Each row was made from one walk, in order. Every step used is in the known rows, and no mark comes twice. Write each row's walk.
Known rows:
g, e, n: [  2  20  -4   9   1   1   0  19  15   1  -7   8   2  10   8   1  -3  -3
  -4 -14   5   9  -6  -6  -3   6  14   3  11   1  20]
k, r, n: [  5 -11 -23   3   7   2   0   6   3  -9   8  -2  -1   7  14  12   6   4
   0  -8   6  -6   1   0  15  -1   3  12  18  19  -5]
n, y: [  5   1   3  -1   4 -10   4  13   8   1  -1   0  -1  11 -14   6 -16  -9
  -9  -5   1   0  -5 -17 -10   7  -1  -1   4   1   4]
x, y, n: [  5  10  -1  -3   0 -11  -6   5  10   2  -1   4  -5   8 -17   3 -12  -6
  -5   0   3  16 -10 -26  -5  -2   8 -19  14   4  15]
h, y, n: [-14  11  -9   1   6 -10   0   1  14   3   7  -4  -6  12  -1  -7 -23   9
  -9   6  10  12  -7 -14 -21   9  13 -13  12   9  11]
f, p, r, n, e: [  0 -16 -27  19  17 -10 -15   6   7   3   2 -12 -27  19   2   7  13  -5
  -9  -1   2   1   5   8  16   4  -7  13  14   5  10]
p, f: [  0   9  -1  13  -3  -3   0  14   0   4   1 -10 -15   8  -7   9   5   4
  -9   3  -6   1  -7  -7   3  -9  -8  -4   0   4  -2]
e, g: [ -4  13  -6  -3  -1  -2  -5  -1  -3   5   1   4   8   3   3 -17  -1  -1
  -8   0   7 -12  -4   0   2  -8   4  -5   8   1   0]
y, h: [  3   5 -11  -9   3   0  -8  -3  -4 -11  -1   1   3   9  -8 -16  -6  -4
   1  14   8   3   9  -4  -5  14  10  -9   2  -3  -2]
p, f, n, e: [ -3  10  -3  35  11  -7  -2  28  13  -8 -12   8 -22  22  -9   5   2  -2
 -12   3 -11   0 -14 -12   5  -1  -4  -8   2   3   2]
p, f, n: [ -2  15  -9  25   0  -5  -7  23  10  -1   0   2 -14  17  -8   4  12   7
  -9  -1  -8   0 -15  -8   6  -8  -1 -10   8  10  -4]
n, q: [  3  -3   2  -2   0  -4  -4  -3   7  -5  -3   6   5  12  -5  16  -9   3
 -18   5   0   2 -10  -7  -3  -3   0  -2   6  -2   4]
d, b: [  7  12   3  -3  -7   0   6   4   8 -10  -1  -2  -4  -7   8  -3  -4 -11
   4  -7  -3  19  -2  -8  12   7   3   0   1   0   8]
g, l: [ -5  12   0  -4   0  -7  15  12  13  -1 -11  -6   0   4   2   7  -3   4
  -9  -5  -5   5   1   3 -11  -9   5  -1   7  -2   5]
k, r: [  2 -14  -4  -7  12   4  11   4   2  -5   7   3   2   7   3  -3  -1  -3
  -1   4  -3 -15  -7   8  11   3  -4   4   6   9   0]
r, n, q: [  6  -1 -18   8  -4  -6 -14  -1   6  -8  -1   2   4  11   6  30  -2  11
 -16  -8   9   8  -3 -16   1  -8   4   5  20   8  -2]
s, b, y: [  6  10  -6   8  -7  -3   1  -1   7   0  11  -7  -1   0  -8   4 -13 -10
  -3   9  16  13  16 -22 -18   0   4 -12  15  -5 -12]
f, n, y, b, s: [  4   9 -11  14  14  -6  -6  15  30   3  -5   6  -2  44 -28 -22 -13 -12
 -12  13  -5  15  -8 -23 -20   6  19 -19  20   8   3]
e, g, l, n, f: [ -3  47  -6   4  -4 -19   7  19   9  -8  -4  -5  -2  25   8   0 -16   3
 -27 -19   2   4 -11  -5 -17 -13  16   1   8 -12   2]
e, n: [ -1  11 -10   3   1  -1 -10   9   8   1   1   6   3   5   6  -9   3   5
  -5  -6   3  -5  -5  -3  -2   3  13   1  13  -1   8]
n, e, g, l: [-11  18  -1   2  10  -9  13  16  12  -5 -22   5   0  13   1  -9 -14  -4
 -21  -2   0  -7  -2   0 -13 -10   7  -5   9  -9  12]
l, n: [  1  14  -6   5  -3  -2  -6  -1  -2   0   6  -3  -6  -1   7  -1  -7   1
   5 -10   4  15  -6  -2  -6   7   9   3   4 -11  -7]
e, g, l, n, y: [ -4  39  -9  -4  -2 -20  10  23  15   5  -4  -5   1  17  -3  -7 -24  -4
 -23 -20  10   8 -16 -17 -25  -3  20  -6  23 -11   2]
r, n: [  2   5 -18  10  -5  -2  -9   2   2  -3   2  -5  -3  -1  11  14   7   6
   3 -12   8   8   9  -8   4  -4   7   7  13  10  -6]
d, b, s: [  7  12   3  -8  -5   3   4   3  12  -3   0 -10  -1   4  -1 -16  -2  -4
  -3   5   2  18  -1 -11  -3  -1   5  -4   2   3   9]
d, b, y, h: [  9  18 -11 -14  -7  -4  -4   2   0 -23   2  -9   2  11  -8 -16 -19 -18
  -7  12  22  24  14 -28  -6  15  13 -16  12   1  -2]
p, r: [ -5 -11 -16   4  12   0  -4   0  -2   0   8 -11 -14   7  -9  -2  14   0
  -8   1   2  -4   1   7  13  -3  -5   6   0  -3   4]
s, b, y, x: [  2  15 -14  10 -15   1   1 -10  21  -9  10  -4  -5  10 -11   5 -28  -5
  -8  12  14  18   7 -28 -19   5   0 -17  15  -1  -7]
y, n, e, g: [-16  13  -9   7  14  -6  -7   2  12  -5 -11  15   0  24   2 -22 -20  -7
 -14   5   9  -4 -13 -13  -2   9   5 -14  11  -7   8]

Which walk is each row?
[-13   1  -2  11  15  -5  -3   2  15  -9 -12  10 -10  20  -1  -6 -19  -6
  -5   4   2   9  -9 -13  -2  17   0  -8   3  -8   8] : y, n, e
[ -1  15   2   3   3 -19 -11   4  19  -1   4  -1  -8  41   2   0 -12  -3
 -18   7  -8   1 -16  -5   1   7  -2  -5   7   6  10] : y, n, f, p
[  4  15 -16   6  12  -4 -11  14  29   9  -1   0   0  41 -24 -25 -17  -8
 -16  10   0  10  -5 -24 -28   8  26 -11  26   0  12] : e, n, y, b, s
[ -9  37 -13  -3  -5 -11   5  11   7   3  -4  -4   2   6  12 -12  -9   5
 -13 -16   8   6  -9   1 -15 -10  19  -5  19 -12  -1] : e, g, l, n
[ 11  12  -7  13  -5 -19 -13   9   9  -1   6  -9  -8  25  12  20   4   2
 -12  -8  -4   0   2  -4   4  -6  -2  14  11  17   2] : r, n, f, p
[ -7  20  -2   9   7 -10  12  18  12  -8 -16  -2 -14   9   5   6 -18  -4
  -8 -12  -4  20  -3  -1 -20   5  11   3   5 -22   6] : g, l, n, e
[ -8  12  -8  18  12  -5  -7  13  11  -7 -13  24   1  18   0 -20  -5  -7
 -12   0   3 -14 -10  -4   5   0   8 -11   9   1   4] : f, n, e, g
[ -5  40 -18  -1   6 -15   5  16  26  11  -7 -10  -1  42 -18 -28 -29  -8
 -25   0   5  23  -8 -21 -41  -3  32 -18  31 -12   5] : e, g, l, n, y, b, s
[-15   6  -3  11  17 -10   4   6  16  -5  -5   2 -14  18  -3  -7 -34   0
 -12  10   7  10  -5 -18 -23  16   8 -12   6   1  17] : h, y, n, e
[-11   8  -9   0   7 -14  -2  -3  20  -3   4   2   0  23  -5   8 -32  13
 -28  13  11  13 -16 -23 -23   5  10 -16  19   7  14] : h, y, n, q
[ -3   7 -11  -3  -9  -1  -3  -8  10 -11   4  -5  -1  17 -13   4 -24   3
 -16  10  13   7  -1 -25 -17   1  -1 -14   9   8  -3] : b, y, x
[  0  44  -2   0  -6 -27   2  18  14   4   0  -9  -3  31  12  -5 -13  -1
 -28 -10  -4  -1 -16   7 -15 -12  12  -1  16  -6   6] : e, g, l, n, f, p
[  8  22 -10  10  11  -2   1  23  35   9 -10   3  -2  46 -22 -13 -22 -16
 -16   3   4  23  -6 -26 -30  12  26  -9  24   3  25] : g, e, n, y, b, s
[ 10  15 -18  -1  -6  -3  -5  -5   3 -12   8  -6   2   9 -15 -11 -17 -15
  -3  23  25  17  26 -24 -24  12  12 -18  16  -7 -13] : s, b, y, h
[  6   2 -27  19  10 -13 -11  10   2 -15   8 -16 -23  25  -1  23  13   6
 -20 -15   5  -1   7  -6  16  -8  -1  21   3   9   2] : p, r, n, f
[ -1  44 -22 -13   2 -21   3  20  11  -5  -5  -3   2  26 -10 -22 -30  -9
 -20  -6  18  11  -6 -19 -30  10  29 -15  26 -15   0] : e, g, l, n, y, h
[ -4   2 -15   8  16 -21 -16   5  18  -1  10 -12 -23  47  -8  -3   2  -3
 -25   7  -6  -2 -16   2  14   5  -8   0   7   5  16] : y, n, f, p, r
[-22  25  -8   4  14 -15   8  14  25  -7 -21   7  -3  28   2 -15 -24  -2
 -23   0   6   2 -12 -11 -13   0  12 -16  19 -10  14] : y, n, e, g, l
[  4   3  -6   2  11  -2  -1   5  21   7  -4  -6  -4  36 -28 -16 -20 -12
 -12  17  -3  16   0 -21 -26   6  12 -12  12   1   5] : n, y, b, s
[ 17   7  -5 -13   0  -8  -6   2  -8  -7  -1   3  -1   2 -26  -6  -9 -14
  -4  12   6  11   8 -19  -9   2  13 -16   6   2  10] : x, y, h
[  6  -7 -37  12  17 -13 -19   6  23  16  11 -24 -22  48 -24 -11   4 -11
 -18  12   1  16   4 -12  -7   2   8  -2  33  14   9] : f, p, r, n, y, b, s
[  5  -9 -38  18  14 -16 -17   8  17  10  11 -17 -26  37 -14   3   2 -15
 -10   0  -4  16   3  -8   8   8   5   3  35  10   7] : f, p, r, n, y, b
[  6  21  -9  16   8  -5   1  25  29   1 -10  10  -5  35 -12  -1 -25 -22
  -7  -9  -3  26  -6 -23 -14  19  22  -5  24  -1  23] : g, e, n, y, b
[  3   8  -3  10   6 -14  -1  22  19  -2  -5  13  -1  18 -13  -1  -9  -8
 -10  -9  -1   0 -14 -19  -5   7   6  -7  11   8   3] : f, n, y
[-12   3  -4   8  11  -9  -5   4  12 -12 -11   1  -7  29 -10  -3 -27  -9
 -17  11  20  11   0 -31 -19  12   2 -15  12  -4   2] : b, y, n, e
[ 10  18   8   2   1 -21  -5  12  12 -10  -2   3 -10  27 -21  14 -17  -8
 -21  -3  -2  11 -12 -34  -6  -6   5 -10   4   5  17] : x, y, n, f
[ -2  -4 -24  11  18   0   0  10   3 -12   0  10   0  15  14  -3  -5  -4
 -10  -5  11 -19  -3  -2  14  -2   4   8  21  12   1] : k, r, n, e, g
[ -4  -4 -34  18  16 -13 -20   5   3   6   3  -8 -18  22   6 -10  13  -6
 -16  -2   9 -12   3   8  17  -5  -3   6  23   6  10] : f, p, r, n, e, g
[  3   7 -14 -12   0  -4  -9  -3  -7 -13   1  -6   6  17 -16 -12 -15  -7
 -12  20  24   5  17 -20 -20   9  11 -17  11   0  -9] : b, y, h
[  2  -3 -38  11   4 -15 -15   5  24   3  13 -16 -26  32 -12  10  -8   0
 -19  -6   3   6 -10 -14   7   8  -7   4  24  18  12] : f, p, r, n, y, x
[-20  18 -10   8  16 -11   0   4  13  -1  -3   9  -6  21   0 -24 -35   0
 -20  10  15  -1  -8 -17 -22   9  13 -17  15   1  16] : h, y, n, e, g
[ 14  15  10  -1  -1 -26  -8  10  17   2   3   0 -11  33 -16   9 -14 -12
 -21   5  -8   9 -17 -22  -2  -5   0 -13  12  10  22] : x, y, n, f, p
[ -6  39 -18   4   5 -18   6  17  21   4  -6  -3  -4  30  -8 -15 -32 -13
 -17 -11   0  23 -10 -17 -26   4  28 -15  31 -15   2] : e, g, l, n, y, b
[-11   9 -33  13  15 -19  -4  17  16   5  -6 -14 -19  26   6  -4   9  -1
 -27  -7   5  -7   3  11   6 -15   3   5  30   4  16] : f, p, r, n, e, g, l
[  7  22 -18  15   7 -16 -10  33  12  -9  -2   4 -14  38 -29  -8  -9  -7
 -18   9   3   5 -12 -29  -8  12   9 -20  14  10  -3] : p, f, n, y, h
[ 12  27   5  12   0 -14  -2  25  23   1  -3   4  -3  36   8   8  -4  -9
 -18  -9  -8   2 -12   2  -2   4   7   8   9   9  27] : g, e, n, f, p
[ -3  10 -19  17   5  -4  -9   6   0  -7  -8   7  -2   9  12  -1  -6  -2
  -8 -10  13  -6   5 -11   3  -4   7   5  15   4   1] : r, n, e, g
